What can hang from each mark
puve: biga guzib laruz rasin rebep zafifuz
zafifuz: mori
mori: guzib
laruz: popav
rasin: puve
popav: zafifuz
guzib: mori
rebep: puve

Each row was made from one small tree. Brackets hold a mark, then the marks that hang from it, in alphabetical order. Every link used is in the known rows. Write each row's tree.
Known rows
[puve biga guzib rasin rebep zafifuz]: -2.36  -2.24  -1.73  1.29  1.70  0.42  4.85  -0.25  -1.11  -1.58  0.99  0.86  1.76  1.16  -1.55  -3.90  0.90  2.10  1.02  3.90
[rebep [puve biga guzib laruz zafifuz]]: -1.33  -2.99  -1.29  1.26  1.86  0.45  0.88  1.12  -1.15  -3.17  -0.12  -0.35  2.87  1.20  -0.43  -0.33  1.43  2.33  0.13  1.72
[zafifuz [mori guzib]]: 0.67  -0.93  -0.06  -0.15  -0.82  -1.31  0.42  -0.53  0.56  -0.83  -0.77  -1.23  1.23  0.03  -1.20  0.86  -1.22  -0.17  -1.06  2.79
[popav zafifuz]: -0.22  0.43  -0.57  0.10  0.35  0.15  0.80  -0.78  0.56  -0.72  -1.19  -0.08  0.26  1.28  0.43  0.47  0.62  0.79  -1.06  0.45
[rebep [puve rasin [zafifuz [mori guzib]]]]: -1.15  -2.61  -1.61  0.38  -0.75  -0.12  0.72  1.54  1.31  -3.40  -1.67  -0.56  2.80  1.85  -1.13  -0.44  -0.32  0.59  0.51  3.82
[puve biga laruz rasin rebep]: -2.09  -2.24  -1.28  -0.35  -0.51  1.44  4.66  -1.51  -0.65  -1.56  1.25  0.82  1.71  -0.06  -2.70  -0.96  -0.33  1.84  2.79  1.98
[puve [guzib mori] rasin rebep zafifuz]: -2.78  -1.48  -1.03  2.18  0.30  0.26  4.27  -0.16  0.85  0.13  0.13  1.85  1.26  1.33  -0.57  -3.62  1.75  0.43  0.49  3.08
[rebep [puve [laruz popav] rasin]]: -2.75  -2.81  -1.57  -1.59  -1.99  0.44  0.44  -0.67  0.96  -2.00  -0.59  -0.27  1.56  0.45  -1.81  -0.30  0.84  0.17  2.27  0.02
[mori guzib]: 0.69  0.23  0.02  -0.57  -0.18  -0.80  -0.14  0.07  -0.88  -1.12  -0.40  -0.31  0.26  -0.40  -0.49  -0.18  -0.98  -0.42  -0.18  1.67
[laruz [popav zafifuz]]: -1.08  -0.52  -0.97  -1.06  -0.49  -0.78  0.16  -1.75  0.58  -0.71  -1.31  -0.77  -0.12  1.37  0.27  -0.67  0.60  -0.16  -1.15  -0.16
[rasin [puve biga laruz zafifuz]]: -0.36  -1.88  -0.89  1.21  0.28  1.47  -0.07  1.42  -1.05  -3.83  0.58  0.16  1.84  1.45  0.58  -0.08  -0.04  2.01  2.16  0.99
[laruz [popav [zafifuz [mori guzib]]]]: -0.44  -1.52  -0.95  -1.24  -1.40  -2.08  0.60  -2.35  1.12  -1.53  -2.10  -1.96  1.07  1.61  -0.96  0.21  -0.65  -0.38  -2.21  2.64
[puve rasin]: -1.01  -0.61  -0.56  -0.21  -0.31  0.68  1.45  -0.36  0.04  -0.20  0.19  0.55  0.48  0.03  -0.78  -1.10  -0.22  0.17  1.37  0.92
[popav [zafifuz mori]]: -0.14  -0.84  -0.69  0.46  -0.34  -0.37  1.31  -1.45  1.86  -0.42  -1.56  -0.93  1.24  1.71  -0.37  1.55  0.39  1.04  -1.94  1.53
[popav [zafifuz [mori guzib]]]: 0.36  -0.60  -0.56  -0.11  -0.52  -1.13  1.12  -1.36  1.13  -1.49  -1.98  -1.37  1.52  1.28  -0.83  1.35  -0.66  0.65  -2.03  3.21
[rebep puve]: -0.87  -0.61  -0.87  0.16  -0.06  0.02  -0.58  1.32  0.69  -1.52  -0.18  0.39  0.93  0.79  -0.37  0.66  1.05  0.05  -0.22  -0.05
[puve rasin rebep]: -1.96  -0.63  -1.13  -0.18  -1.04  0.75  3.53  -0.61  0.70  -0.24  0.47  1.19  0.37  0.14  -1.97  -1.57  0.55  0.60  1.91  1.89
[laruz [popav [zafifuz mori]]]: -1.15  -1.73  -0.98  -0.73  -1.21  -1.21  0.71  -2.41  2.02  -0.39  -1.75  -1.70  0.88  1.87  -0.57  0.34  0.37  0.08  -2.04  0.97
[rebep [puve guzib zafifuz]]: -1.14  -1.38  -1.12  1.43  1.36  -0.36  -0.27  1.94  0.24  -1.78  -0.91  -0.06  1.55  1.31  0.37  -0.89  2.41  1.16  -0.68  1.52
[puve biga]: -0.13  -0.90  -0.29  0.25  1.24  0.03  1.02  -0.27  -1.60  -1.00  1.24  0.10  0.69  0.48  -0.28  -0.77  -0.98  0.35  -0.35  0.48
[rebep [puve biga]]: -1.00  -1.49  -1.19  0.41  1.19  0.08  0.41  1.16  -0.78  -2.52  1.05  0.51  1.57  1.25  -0.68  -0.17  0.05  0.59  -0.51  0.36
[guzib mori]: -0.46  -0.10  0.42  1.05  -0.02  -0.12  0.36  -0.08  0.60  0.63  0.32  1.11  0.14  0.66  0.66  -0.55  -0.13  -1.28  -0.92  -0.46

Which tree is each row?
-2.21  -0.14  -0.82  2.50  -0.45  -0.54  2.74  0.34  1.05  -0.50  1.62  2.33  0.77  1.14  -1.14  -1.58  2.69  0.03  -0.40  2.57 | [rasin [puve [guzib mori] rebep]]
-1.11  -0.21  -1.41  1.43  -0.89  0.77  1.00  2.08  0.94  -2.51  0.16  1.13  0.49  1.71  0.08  -1.12  1.68  1.15  1.87  1.78 | [rasin [puve rebep zafifuz]]
-2.07  -1.45  -1.41  0.13  0.23  0.75  4.51  -0.86  -0.73  -1.20  1.74  1.34  1.11  0.63  -2.26  -2.33  -0.47  1.04  1.61  2.34 | [puve biga rasin rebep]
-1.07  -2.24  -0.69  -0.35  0.20  1.44  2.54  -1.33  -1.30  -1.57  0.91  0.20  1.78  -0.07  -1.59  -0.54  -1.17  1.35  2.22  1.11 | [puve biga laruz rasin]
-1.81  -0.02  -1.30  1.50  -0.37  -0.48  2.46  0.48  0.58  -1.09  1.36  1.27  0.69  0.47  -1.80  -1.00  2.85  1.31  0.55  3.03 | [rasin [puve guzib rebep]]
-0.30  -1.41  -0.11  0.87  0.63  0.32  0.55  -0.11  -0.34  -0.69  -1.18  -0.93  1.34  -0.07  0.29  -0.19  1.48  1.83  0.68  1.22 | [puve guzib laruz zafifuz]
-2.03  -0.64  -1.01  3.12  0.00  -0.12  2.13  1.43  1.10  -1.34  0.73  2.06  1.07  2.02  0.17  -2.39  2.78  0.52  0.03  2.80 | [rasin [puve [guzib mori] rebep zafifuz]]
-1.32  -0.78  -0.83  1.35  0.74  -0.36  2.49  0.34  0.21  -0.34  -0.40  0.23  0.61  0.60  -0.48  -1.96  2.12  1.48  0.05  2.46 | [puve guzib rebep zafifuz]
-1.89  -0.93  -1.58  1.70  0.85  -0.44  3.32  0.21  -0.84  -2.07  2.54  1.41  1.31  0.92  -2.13  -1.79  1.88  1.73  0.22  3.53 | [rasin [puve biga guzib rebep]]
-0.74  -2.16  -0.40  -0.93  -1.18  0.22  -1.00  -0.54  0.10  -1.17  -1.55  -1.44  0.42  0.50  0.67  -0.61  0.15  0.26  1.54  -0.72 | [puve [laruz popav] zafifuz]
-2.01  -1.85  -1.34  -1.68  -1.66  0.68  1.88  -2.90  0.83  -1.22  -1.65  -0.69  0.98  0.84  -1.01  -0.43  0.42  0.85  1.40  0.52 | [puve [laruz [popav zafifuz]] rasin]
-2.88  -2.41  -2.17  -1.47  -1.68  0.70  1.18  -1.46  1.44  -2.68  -1.80  -0.29  1.85  1.71  -1.40  0.13  1.46  0.97  1.24  0.41 | [rebep [puve [laruz [popav zafifuz]] rasin]]
-0.90  -2.04  -0.92  0.49  0.24  1.20  2.74  -0.02  -0.78  -2.20  0.18  0.02  1.44  0.73  -0.61  -0.67  -0.03  2.13  1.78  1.30 | [puve biga laruz rebep zafifuz]
-1.41  -1.64  -1.19  1.58  1.89  -0.31  3.45  0.09  -1.24  -1.34  0.86  0.33  1.30  1.13  -0.76  -2.79  1.15  1.89  -0.30  2.92 | [puve biga guzib rebep zafifuz]
-0.19  -1.08  -0.58  0.94  -0.95  1.44  -1.02  1.68  0.40  -2.69  -0.67  0.07  1.17  1.02  0.83  0.59  0.95  1.55  2.41  0.54 | [rasin [puve laruz zafifuz]]
-2.03  -2.08  -1.69  0.19  0.94  0.76  1.80  0.79  -0.75  -2.77  1.21  1.08  2.10  1.35  -1.48  -1.32  -0.24  0.70  0.88  1.33 | [rebep [puve biga rasin]]
-1.19  -2.02  -1.00  1.03  0.50  0.42  -0.06  1.30  0.21  -2.09  -1.35  -0.49  2.22  0.63  -0.09  0.45  2.50  1.92  0.51  1.15 | [rebep [puve guzib laruz zafifuz]]
-2.55  -1.81  -1.53  0.73  1.21  -0.07  5.38  -1.44  -1.21  -0.69  1.91  1.17  1.54  0.33  -2.88  -3.04  0.84  1.62  0.65  3.77 | [puve biga guzib rasin rebep]
-2.57  -2.43  -1.43  0.33  0.40  0.64  5.58  -2.03  -1.04  -1.01  1.49  0.71  2.15  -0.37  -3.25  -1.67  0.92  2.43  1.85  3.37 | [puve biga guzib laruz rasin rebep]
-2.93  -3.14  -1.64  -1.52  -1.34  0.43  4.08  -2.41  -0.55  -1.56  1.10  0.08  1.30  0.20  -2.96  -2.12  -0.31  0.91  2.57  1.47 | [puve biga [laruz popav] rasin rebep]
-1.45  -1.57  -0.56  0.04  -0.13  0.58  2.54  -1.59  -0.26  -0.03  -0.06  -0.08  1.52  -0.87  -1.89  -0.54  1.09  1.60  1.65  2.03 | [puve guzib laruz rasin]
-2.52  -2.25  -1.81  0.90  1.81  -0.02  2.69  0.24  -1.19  -2.22  1.52  0.97  2.55  0.97  -2.10  -1.96  1.09  1.28  -0.01  2.72 | [rebep [puve biga guzib rasin]]
-0.43  -1.41  -0.73  0.62  -0.09  1.03  0.46  0.28  -0.93  -2.96  1.50  0.48  1.63  0.60  -0.81  0.65  -0.10  1.50  1.70  0.85 | [rasin [puve biga laruz]]
-2.31  -2.15  -1.35  0.21  -0.17  0.60  1.89  -0.26  0.43  -1.50  -0.21  0.33  2.38  -0.15  -2.22  0.13  2.12  1.64  1.52  2.04 | [rebep [puve guzib laruz rasin]]
-0.57  -1.89  -0.23  0.46  1.45  -0.01  2.03  -1.39  -1.79  -0.83  0.89  -0.47  1.70  -0.49  -1.39  -0.13  0.37  1.80  -0.10  1.47 | [puve biga guzib laruz]
-1.24  -3.49  -0.60  0.14  -0.93  -1.06  0.43  -1.73  1.22  -0.27  -1.70  -2.43  1.92  0.61  -0.71  -0.22  1.26  1.09  -0.38  1.87 | [puve guzib [laruz popav] [zafifuz mori]]
